In the rows, 128 means zero.
Known rows, with every step that occurs:
nisid venof rurofal rebok ruza movoz: [ 83 125 129 111 146 147 119 104 169 129 110 117 149 162  67  98 146 131
 158 106 115 112 132 143 104 102  62 139 117 149 121 140 175 217 121 105]
rurofal rebok ruza: [ 92 156 118 100 106 138 106 111 160  96 101 111 162 115 118 106 112 111
 157 115 156  80 133 145 125 116  83 152 169 101 102 148 148 177 136 165]
momam tebof vemis: [132  76 112  87  97  84  54  68  90 121  57 111 166 138 142 176  87 187
 158 141 158  61 163 109 163  93 133 122 122 104 125 169 106 150 157  87]
vemis badev: [107 131 122 126  73 101  96 126 120  95 102  83 129 104 127 141  91 159
 120 167 140  72 166 124 142 143 129 122 143 131  98 116 139 121 145 142]
rebok rurofal: [115 133  93 118 105 130 110 125 144 105  63 148 139 137 119 118 107 108
 118 133 134  59 144 138 139 108 113 119 160 110 115 136 138 124 148 115]
ruza movoz momam tebof: [121  71  94  89 165  93  56 122  74 120 104 141 106 176 144 147  88 169
 164  85 114 100 122  98 176  95 112 102 125 166 182 143 108 156  97  66]
rebok ruza movoz: [100 134  85 127 156  64 106  99 100 126 126 132 112 141 102 130 114 114
 126 115 111 112 112 130 125 119  90 118 157 130 142 144 143 185 106 113]
rurofal rebok ruza movoz tezopu: [ 95 150 115 136 154 110 129  62 117 136 125 123 162 122 142 115 140 124
 185  97 132 116 118 131 130 103 112 160 155 122 126 152 138 195 125 132]
rurofal rebok: [ 89 152 124  84  68 159 116  98 160  94  77 109 143 110 131 113 115 135
 147 128 150  54 149 135 147 121 103 128 161 117 105 130 140 149 160 139]
rebok ruza: [113 153 101 119 129  99  92 113 126 102 100 105 133 127 108 130  99 103
 134 135 132  96 127 128 103 124  90 128 175 105 115 155 130 169 128 139]
nisid venof gumod: [104 160 136 110 103 121 143  73 163 117  41  56  96 120  52 108 114 127
 124 190 138  65 147 132  88 131  91  98 131 132 102 138  92 142 179  79]
venof rurofal rebok: [108 148 141  92  58 186 122 105 170  69  63 123 160 127 120 113 114 147
 159 114 129  42 155 137 125 118  77 157 149 131 116 150 165 166 151 118]
tezopu venof rurofal rebok ruza movoz: [101 116 138 128 148 158 103 134 144 107 128 149 180 152 104  85 107 114
 144  78 119  89 108 128 132 122  66 146 125 126 135 136 209 199  96 113]
venof nelako libi: [129 183 125 137 114  84 124  92 144 139  95  98  78 107 109 143 126 146
 165 113 119 118 114 147  74 134  79  71 149 114 111 144 107 134 160  71]
tezopu movoz momam tebof vemis: [164  40 104  77 140 110  43 115  77 138 120 126 175 139 168 182  51 174
 205 106 141  73 121  92 133  73 123 102 117 147 158 160 116 128 147  66]
nisid venof tezopu movoz ruza: [158 177  77 120 137 137 123  76 126 157 160  71 161 121 112 151 126 138
 179 118 101  94 140 103  71 105 139  73 149 148 129  97 134 134 181  63]
rurofal rebok ruza movoz: [ 81 136 104 106 129 102 115  98 135 118 124 137 140 128 111 103 128 120
 152  97 130  97 116 148 145 115  84 140 154 126 128 142 163 191 114 137]
nisid venof rurofal rebok ruza: [ 95 144 143 105 122 183 106 115 191 101  85  95 172 146  73  98 130 120
 164 128 138  95 149 140  85 105  63 154 134 126  93 151 160 202 145 132]
libi nelako: [119 135 110  76 118 107  94 107 134  92  92  93 137 146  88 154 122 153
 111 113 132  63 113 120 109 147 134 104 185 128 129 128 106 135 165 117]
tebof gumod: [ 91 149 123 101  97 100 137  84 125  82  69 109 147 138 132 156  82 112
 115 172 116  52 162 139 102 107  91  96 165 146 106 129 135 157 139 125]
tebof momam: [ 97 134 129 109 137 117 115 103 151 126  59 102 150 111 102 158  98 110
 103 145 147  74 168 145 131 145 121 106 157 121  97 134 134 166 161 139]
movoz ruza rebok rurofal: [119 152  57 114 146  98 121 143 113  93  95 159 180 138 108 121 114 113
 173  74 130  62 126 141 160  94 121 126 192 130 132 124 151  93 137 104]
nelako libi: [127 163 128 126  98 109 103  82 133 120 103 118  98 100 139 133 124 124
 148 128 111 122 119 125 105 117  96  80 144 126 101 135 121 143 162  90]
rurofal rebok ruza movoz momam tebof gumod: [ 87  70 124  78 181  85  92 118 107  99 113 154 179 183 150 130  83 139
 190  77 129  94 131 143 156  66  77 137 131 171 154 152 153 204  63 127]
rurofal rebok ruza movoz tezopu venof: [ 99 137 131 149 184 138 112  95 116 142 142 126 187 125 147  94 117 105
 167  94 144 116 102 106 139 113 115 140 137 112 126 128 163 187 119 123]
nisid venof tezopu movoz momam tebof gumod: [148  94 132  75 156 148  86 105 128 146 128  92 179 166 172 165  67 146
 184 127 114 109 150 110  74  81 100  87 104 192 132 106 111 162 131  61]
nisid venof nelako: [ 99 163 110 114 134 113 122 108 157 147  68  56  94 148  60 140 123 146
 133 154 142  88 149 133  74 136  94  71 149 124 111 125  92 142 169  85]
nisid venof tezopu: [116 177 112  94 117 148  96  87 167 149  88  66 121 118 110 122 128 138
 122 159 125 116 162 131  96 137 120 108 127 125  84 102  94 151 177  88]
movoz tezopu: [127 162 117 134 122 127 116  63 109 116  80  94 141 112 152 152 112 130
 156 149 130  88 143  97 110 113 136 125 166 117 118 146  95 147 166 108]
ruza movoz tezopu venof nisid: [ 99 144 131 149 153 125  94  62  88 159 124 125 118 150 100  96 101 111
 110 110 110 117 136  94 109 140 111  97 131 124 103  90 129 132 153  52]
nisid venof: [ 97 145 113 101 120 142 100 100 146 129  76  79 111 139  92 130 118 121
 116 169 130  93 153 112 106 122 108  81 141 132 103 112 105 152 174 104]
libi nelako venof rurofal rebok: [121 142 175  79 112 184 113 127 170  55 109 130 187 172 103 110 154 182
 167 106 113  80 129 148  99 147  70 163 145 136 116 104 177 172 153 115]
badev vemis: [ 99  99  80 111  74 122 115 106 108 122  82 104  87 116 111 115  96  98
 107 127 114  79 133  96 144 110 130 129 134 140 107 130 101 133 143  97]

Rows:
[170 183  73 125 113 119 127  77 104 130 157  98 168 107 144 160 110 143
 181  98  97  67 128 113  92 112 138 103 174 135 146 118 146 124 161  75] : venof tezopu movoz ruza
[101 116  86  95 172  95  89 134  96 120 118 133  88 144 124 126  98 129
 142 102 101 101 113 124 148 111 107  89 148 164 158 130 120 138 111  84] : ruza movoz momam
[165 192  97 114 149 129 132 125  97 119 207 130 194 114 173 135 118 148
 223  86  88 129 118 136  97 134  83 134 161 159 127  67 172 123 144  60] : nelako venof tezopu movoz ruza rebok
[ 78 150 146 144 166 139  96  77 122 153 141 128 162 145  91  64 112  92
 142  80 137 129 122 118 114 130  86 143 135 105  85 105 158 163 135 105] : rurofal rebok ruza movoz tezopu venof nisid
[117 158 168 125 126 176 113 132 159  68 117 140 184 151 122  91 133 129
 191 124 114 109 149 156  95 125  27 188 135 119 100 135 202 204 116 136] : nelako venof rurofal rebok ruza
[120 132 115 168 209 102  97  94  81 150 143 122 160 136 136 120 105  97
 144 111 122 130  96  95 120 118 125 117 142 113 138 130 144 178 114  97] : rebok ruza movoz tezopu venof
[173 175  99  87 173 112 120 133 105 112 220 119 210 140 133 148 138 177
 207  51  89 124  86 133  79 152 108 132 181 162 137  59 161 116 153  62] : libi nelako venof tezopu movoz ruza rebok
[142 129  56 118 136 113 137 144 105 114 150 169 198 132 130 136  93 110
 190  60 120  59 104 122 130  87 109 110 193 154 151 116 177  93 142  87] : tezopu movoz ruza rebok rurofal
[105 158 130 157 200 112 131 103 126 157 134 107 169 134 117 104 121 128
 185  78 151 107  97 131 108 127 101 126 144  99 132 138 146 177 116 106] : rurofal rebok ruza movoz tezopu venof nelako
[113 147 102 140 143  96 127  50  83 140 104 121 117 128 146 150 126 143
 148 130 107 104 127 105 132 110 132 111 149 141 144 136 110 160 142  80] : ruza movoz tezopu
[153 163 103 104  78 146 112  83 139 137 140 102 141  95 168 150  94 139
 150 125 112  86 123 123  84 132 106 118 149 140 122 115 131 139 164  81] : venof tezopu movoz
[135 166 143 150 142 114 107 124 141 145 113 100 104 111 113 119 104 123
 147 105 132 114  96 124  81 145  82  47 136 101 109 122 130 126 153  66] : tezopu venof nelako libi
[148 153  75 131 114 113 130  89  83 112 151 114 158 127 127 168  98 129
 177 102  99  47 123  91 102 101 123  74 189 148 160 127 161 126 156  90] : tezopu movoz ruza
[117  87 129  79 144 106  78 119  98  78  66 122 157 178 161 163  57 144
 165 128 128  63 160 115 133  79  98 104 142 165 144 146 110 158 100 104] : movoz momam tebof gumod
[146 174  73  96 146 134 124 108 130 153 173  84 182 114 122 143 114 138
 194  85 112 115 119 117  89 113 117 100 160 166 122  85 134 120 170  59] : nisid venof tezopu movoz ruza rebok
[113 128 157 138 139 188 124  84 125 117 106 137 187 139 148 101 120 143
 168  92 117  79 126 101 138 112 110 142 115 137 139 126 178 178 133  78] : ruza movoz tezopu venof rurofal rebok
[127 144 172  96 149 162 102 141 167  62 130 129 199 175  89 107 156 157
 178  94 114 103 116 156  79 144  54 187 153 124 112 122 186 200 127 138] : libi nelako venof rurofal rebok ruza
[169 155 135  96 131 144 108 113 133 126 186 108 170 137 146 147 135 170
 158 113  95 119 104 130  54 162  99 127 145 143 122  66 143 148 166  76] : libi nelako venof tezopu movoz
[106 160 152  89 126 118  83 106 131 104 124 115 117 184  51 109 136 148
 110 124 106 117 146 145  73 174  71 116 157 122  80  69 129 127 170  90] : libi nelako venof nisid
[128 151 134 147 147 160  98  97 105 120  98  99 166 120 156 128  93 109
 139 141 137  86 127  78 121 125 137 106 150 102 114 122 118 136 158  99] : movoz tezopu venof
[142 155 111 102 104 166 112  84 158 164 140  76 136 110 133 139 111 131
 145 143 116 113 134 115  64 129 109  90 127 149 108  93 119 150 185  70] : nisid venof tezopu movoz
[160 170 131 121 108 160 120 103 126 132 171 121 151 113 183 134 112 143
 170 146  90 126 136 133  74 146  75 126 127 139 111  78 158 154 156  72] : nelako venof tezopu movoz
[116 146 133 145 146 138 132  65 129 111 108 135 176 136 126 118 143 140
 196  85 114 107 123 134 110  97  89 189 142 136 136 173 165 209 115 111] : venof rurofal rebok ruza movoz tezopu
[136 170 129 156 162 134 117 104 114 139  88  77 146 126 131 140  96 133
 155 128 150  80 122 101  89 142 123  92 157  96 122 129 103 127 154  83] : movoz tezopu venof nelako
[117 147  96 156 181  73 115  64  85 143 127 118 136 132 129 145 127 120
 162 118 110 129 113 115 107 104 119 137 159 129 143 159 122 187 119 103] : rebok ruza movoz tezopu
[194  92 140  74 179 149  48 147 110 121 188 124 181 180 174 154 110 202
 207  71 104 134  96 108  87 134 104 133 121 166 159  85 122 143 129  54] : libi nelako venof tezopu movoz momam tebof
[101 139 140 143 174 156 130  67 152 141 109 106 171 155  97 112 157 134
 192 108 118 129 135 127  91  90  90 161 118 149 121 153 153 222 134 101] : nisid venof rurofal rebok ruza movoz tezopu
[130 148 167 149 151 203 101 111 153  93 102 116 223 127 139  98 105 106
 185  99 144  87 122 108  97 111  92 176 145  99 110 158 174 189 132 130] : movoz tezopu venof rurofal rebok ruza
[ 97 173 148 117 102 136  94  99 123 107 108 126 101 158  86  92 114 126
 119 155 103 123 178 143  87 158  43 121 140 117  68  79 138 135 160  86] : nelako venof nisid
[138 194 131 113 117 143 100 102 135 111 120 111 134 119 160 114 133 150
 149 159 103 129 158 147 105 150  84 146 126 115  89  86 131 155 149  91] : nelako venof tezopu
